What can hang from each mark:
k_883: k_283 k_576
k_945: k_338
k_120: k_283 k_576
k_338: k_933 k_945
k_933: k_120 k_338
k_117: k_283
k_283: k_117 k_120 k_883
k_576: k_120

Known rows, with every way that one mark hangs from another:
[k_576 [k_120 [k_283 k_117 k_883]]]: [-0.96  1.33 -0.28 -2.43  1.18  0.93 -1.26  1.74  1.77  3.50 -0.11  0.10
  2.53  0.71  2.80 -1.13  0.12 -2.19 -0.78]
[k_945 k_338]: [ 1.49  1.26  1.45  3.33  0.82  2.71  0.07  2.27  5.17 -0.11 -0.08  1.43
  5.06  1.70  2.73 -0.81  2.34 -1.85  2.66]
[k_117 [k_283 k_120]]: [ 4.01 -0.11 -0.37  2.18 -1.49  0.34 -1.92  1.23  5.41 -2.20 -1.33  1.01
  6.89  1.32  2.41  0.78  0.67 -1.74  0.95]
[k_338 [k_933 k_120] k_945]: [ 0.21  4.83 -1.10 -2.87  3.17  1.58 -2.30 -1.49 -0.78 -0.15 -1.55 -2.52
  0.61 -1.43  1.52 -0.68 -0.55  0.49  1.68]
[k_120 [k_283 k_883] k_576]: [ 2.72 -0.94  0.02  2.16  1.35  1.11  0.26  1.18  2.81  2.71 -3.35  0.92
  3.09  3.46  0.63 -4.33 -1.26 -2.50  1.19]
[k_117 [k_283 [k_883 k_576]]]: [ 4.17 -0.90 -1.80  2.64 -1.50 -0.11 -1.75  2.09  2.99  0.78 -2.12  1.62
  6.12  2.02  2.54 -0.45  1.28 -2.09  0.75]
[k_933 k_120 k_338]: [ 2.31  0.93 -1.34 -0.65  1.15 -0.46 -1.78  2.17  4.70 -0.59 -1.96  0.70
  0.95  0.51  3.23 -2.26 -0.57  2.83  3.37]
[k_120 k_283]: [ 3.92  0.54  0.86  4.60  3.07  1.36 -0.84  0.32  6.07  0.10 -2.02  0.62
  2.43  3.08  2.41 -3.50  0.16 -1.42  1.14]
[k_933 k_338]: [ 2.22  1.68 -0.19  3.10  3.28 -0.37 -3.15  2.43  5.70  0.41  0.01  1.40
  3.75  0.81  2.86 -1.49  0.50 -0.02  3.18]
[k_576 [k_120 [k_283 k_883]]]: [ 0.58  1.25 -0.89 -2.33  0.81  1.62 -2.31  1.52  3.46  1.76 -0.50  0.23
  3.12  1.94  2.51 -3.04  0.26 -1.06 -0.72]
[k_883 [k_283 k_117 k_120]]: [ 1.50  0.53  1.14  0.32  0.63 -1.16  0.60  0.23  2.58  0.19 -1.56 -0.97
  6.02 -0.47  1.77  0.41  0.66 -1.83 -0.62]
[k_338 [k_933 [k_120 [k_283 k_883]]] k_945]: [-0.88  4.02 -2.45 -3.91  2.93  2.33 -0.97 -1.13 -2.79  1.45 -2.74 -2.01
  0.00 -0.56 -0.32 -3.55 -0.88  0.29  1.51]
[k_338 k_933]: [ 0.90  4.02  0.17  2.00  3.84  0.63 -4.60  0.14  3.07  0.72 -0.51 -0.62
  3.51  0.28  2.61 -0.03  1.17 -1.96  1.40]
[k_933 [k_120 [k_283 k_117] k_576] k_338]: [ 1.21 -1.75 -0.66  1.02  0.76  0.44  1.55  0.64  1.64  0.39 -3.73  0.52
 -0.31  1.16  1.96 -4.92 -3.49  0.83  3.65]
[k_945 [k_338 [k_933 [k_120 k_283 k_576]]]]: [-0.59  0.55 -0.46  1.01 -0.28  4.40  1.00 -0.62  0.33 -1.51 -3.06 -0.05
  2.34  1.57  1.08 -5.51 -0.80 -0.76  3.43]
[k_338 k_945]: [ 3.03  3.23  1.06  1.48  3.83  1.03 -1.29  0.14  3.33  0.94 -0.11 -0.99
  3.12  0.31  2.01  0.31  0.50 -1.52  1.14]
[k_120 [k_283 k_883]]: [ 2.24  0.76 -0.46  1.72  2.52  0.80 -0.73  2.00  3.96  2.77 -2.23  1.19
  2.68  2.77  1.26 -3.11  0.64 -1.61  0.83]
[k_283 [k_120 k_576]]: [ 3.14  0.03  1.72 -0.27 -0.33 -0.13 -0.60  0.76  4.37 -0.25 -1.82 -0.35
  6.87  0.94  1.75  0.25 -1.32 -1.98  0.66]
[k_283 k_117 k_120 k_883]: [-0.81  2.02  0.59 -4.16  0.52 -1.72 -0.17  3.66  1.12  4.69 -0.67  0.34
  6.14 -1.37  1.09  4.00  0.90 -2.75 -0.13]
[k_117 k_283]: [ 4.84  0.11 -0.41  5.59  0.22  0.54 -2.65  1.20  6.32 -1.15 -1.17  1.56
  4.07  2.58  3.53 -0.14  1.17 -1.87  1.70]
[k_576 [k_120 k_283]]: [ 2.05  1.01  0.40  0.33  1.46  2.06 -2.41 -0.01  5.30 -0.62 -0.27 -0.40
  2.90  2.23  3.70 -3.36 -0.18 -0.91 -0.34]
[k_283 k_117 [k_883 k_576]]: [ 1.11  0.72  0.66 -0.56  1.21 -1.69 -0.11  2.80  0.67  5.11 -1.43  0.38
  5.10 -0.30  2.68  2.43  1.02 -3.02 -0.05]

Rows:
[ 4.30 -1.16  0.45  0.37 -1.13 -0.73  0.53 -1.08  2.78 -2.45 -2.94 -1.53
  8.92  0.62  1.95 -2.39  0.27 -0.82 -1.29] : [k_883 [k_283 k_120] k_576]
[ 3.33 -1.15 -1.72 -0.83 -3.23 -0.41 -0.91  2.01  2.01 -0.06 -2.22  1.08
  8.95  0.81  1.41  0.53  0.62 -1.96  0.11] : [k_117 [k_283 k_120 [k_883 k_576]]]
[ 0.62  0.84  0.28  1.43  2.88  0.12  0.37  2.26  2.18  4.66 -1.94  1.04
  2.08  1.50  1.49 -1.05  0.60 -2.79  0.72] : [k_120 [k_283 k_117 k_883]]
[ 1.74  2.20 -1.43 -2.02  2.18  0.50 -0.86  0.96  1.90 -0.61 -1.29 -0.49
  0.56 -0.78  1.88 -2.25 -1.22  2.74  3.39] : [k_933 k_120 [k_338 k_945]]
[ 0.44  1.07  1.02  0.03  1.82  1.40 -1.46  0.25  3.57  1.03  0.00 -0.49
  2.27  0.97  3.89 -1.48 -0.32 -2.00 -0.46] : [k_576 [k_120 [k_283 k_117]]]
[-0.53  2.59 -2.18 -3.49  1.97  2.65 -0.07 -1.74 -3.72  1.46 -3.62 -2.16
  0.25 -0.10 -0.76 -4.56 -2.55 -0.35  1.76] : [k_338 [k_933 [k_120 [k_283 k_883] k_576]] k_945]
[-1.39  0.97 -1.87 -1.79 -1.01  3.68  1.18  0.54 -1.62 -0.01 -3.09  0.13
  3.80  0.66  0.79 -4.76  0.61 -0.55  2.45] : [k_945 [k_338 [k_933 [k_120 [k_283 [k_883 k_576]]]]]]
[ 2.71 -1.31 -1.43 -0.24 -3.05 -0.03 -0.86  2.25  2.38  0.50 -2.35  1.38
  7.38  1.58  0.72  0.17 -0.51 -2.51  1.00] : [k_117 [k_283 [k_120 k_576] k_883]]
[-0.43  1.03  0.07 -3.85 -0.20 -0.93 -1.22  2.36  0.00  4.39 -0.06 -0.43
  5.33 -0.95  3.55  2.20  0.69 -2.56 -1.26] : [k_283 k_117 [k_883 [k_576 k_120]]]
[ 1.24  0.13  2.53 -0.54  0.19 -0.94  0.68  1.06  2.32  1.76 -1.40 -0.52
  6.31 -0.46  1.93  2.53 -1.49 -3.38  0.47] : [k_283 k_117 [k_120 k_576]]
[-2.21  4.13 -1.90 -4.07  3.25  1.71 -0.01 -0.94 -4.25  2.94 -2.42 -2.09
 -0.58 -1.58 -0.12 -1.80 -0.99 -0.74  1.45] : [k_338 [k_933 [k_120 [k_283 k_117 k_883]]] k_945]
[ 0.83 -0.29 -2.79 -2.72  0.97  1.52  1.68  0.64 -1.27  1.21 -3.63 -0.08
  0.17  0.70 -0.66 -6.50 -3.41  1.76  3.62] : [k_933 [k_120 [k_283 k_883] k_576] [k_338 k_945]]
[ 2.36 -0.05  0.60  0.44  1.24  0.41  1.22  0.41  3.47  0.77 -3.60 -0.04
 -0.90  1.56  3.26 -1.88 -0.99  0.26  1.21] : [k_933 [k_120 [k_283 k_117]]]
[ 2.55  0.16 -1.76 -0.62 -2.18 -0.23 -1.75  2.89  3.34  0.47 -1.39  1.53
  7.09  0.97  1.17  1.11  1.15 -1.86  0.72] : [k_117 [k_283 k_120 k_883]]
[ 1.83 -0.42  0.99  0.28  0.53  1.15 -0.56 -0.66  2.22  0.26 -0.94 -1.08
  4.64  0.73  4.12 -2.10 -0.82 -2.05 -1.00] : [k_883 [k_576 [k_120 [k_283 k_117]]]]
[ 1.78  1.09 -1.88 -0.60  2.52  1.84  0.56 -0.20  1.59 -1.19 -2.50 -0.36
 -0.36  0.46  0.93 -5.71 -2.06  2.61  3.60] : [k_933 [k_120 k_283] [k_338 k_945]]
[ 0.11  1.14 -1.87 -1.94  0.90  1.42 -1.21 -0.37 -0.61  1.28 -4.25 -0.71
  0.55  1.36  0.67 -4.45 -1.89 -0.27  1.67] : [k_338 [k_933 [k_120 [k_283 k_883] k_576]]]
[ 1.51 -0.40  0.27  1.32  1.71 -0.05  1.21  1.44  0.81  4.03 -2.71  0.58
  3.89  1.28  1.76 -1.70  0.02 -2.92  0.18] : [k_120 [k_283 k_117 [k_883 k_576]]]
[ 0.72  2.38 -1.09 -1.17  2.46  3.00 -0.14 -3.15 -2.13 -0.74 -3.47 -2.60
  0.00  0.18  0.20 -4.79 -2.92 -0.31  2.07] : [k_338 [k_933 [k_120 k_283 k_576]] k_945]
[ 2.55 -1.01  1.12  0.10 -0.68 -1.38  1.68 -0.87  0.89 -0.54 -2.56 -1.62
  8.26 -0.71  2.14 -0.41  0.07 -1.98 -1.33] : [k_883 [k_283 k_117 k_120] k_576]
[-0.87  1.83 -0.78  0.59  0.49  4.17  0.25 -0.05  1.23 -1.55 -2.25  0.11
  2.04  1.12  1.62 -4.50  0.76 -0.18  3.22] : [k_945 [k_338 [k_933 [k_120 k_283]]]]
[ 2.50 -1.14  2.09  4.74  2.31  0.97  1.31 -0.17  3.02  1.93 -2.79  0.20
  2.08  2.44  2.11 -2.65 -2.03 -3.45  1.46] : [k_120 [k_283 k_117] k_576]
[ 0.60  3.41 -0.63 -2.45  2.19  1.87 -1.49 -2.19 -1.79 -0.19 -2.40 -2.74
  0.86 -0.90  1.01 -1.62 -2.18 -0.18  1.91] : [k_338 [k_933 [k_120 k_576]] k_945]
[ 0.65 -0.47 -0.92 -0.43  1.81  1.37  2.52 -0.58 -1.14  0.45 -3.15 -0.74
 -0.58 -0.12  0.70 -5.08 -4.03  0.82  3.84] : [k_933 [k_120 [k_283 k_117] k_576] [k_338 k_945]]
[-0.33  2.40 -0.54 -0.28  2.61  1.07 -1.27 -0.88  0.47  0.72 -3.00 -1.07
 -0.39  0.08  2.34 -2.06 -0.71 -0.46  1.53] : [k_338 [k_933 [k_120 [k_283 k_117]]]]
[ 3.50 -0.90  1.17  3.46  0.95 -1.20  0.89 -0.76  1.80  0.37 -2.42 -1.13
  5.40  0.46  3.27 -1.27  0.60 -2.17 -0.75] : [k_883 [k_283 k_117] k_576]
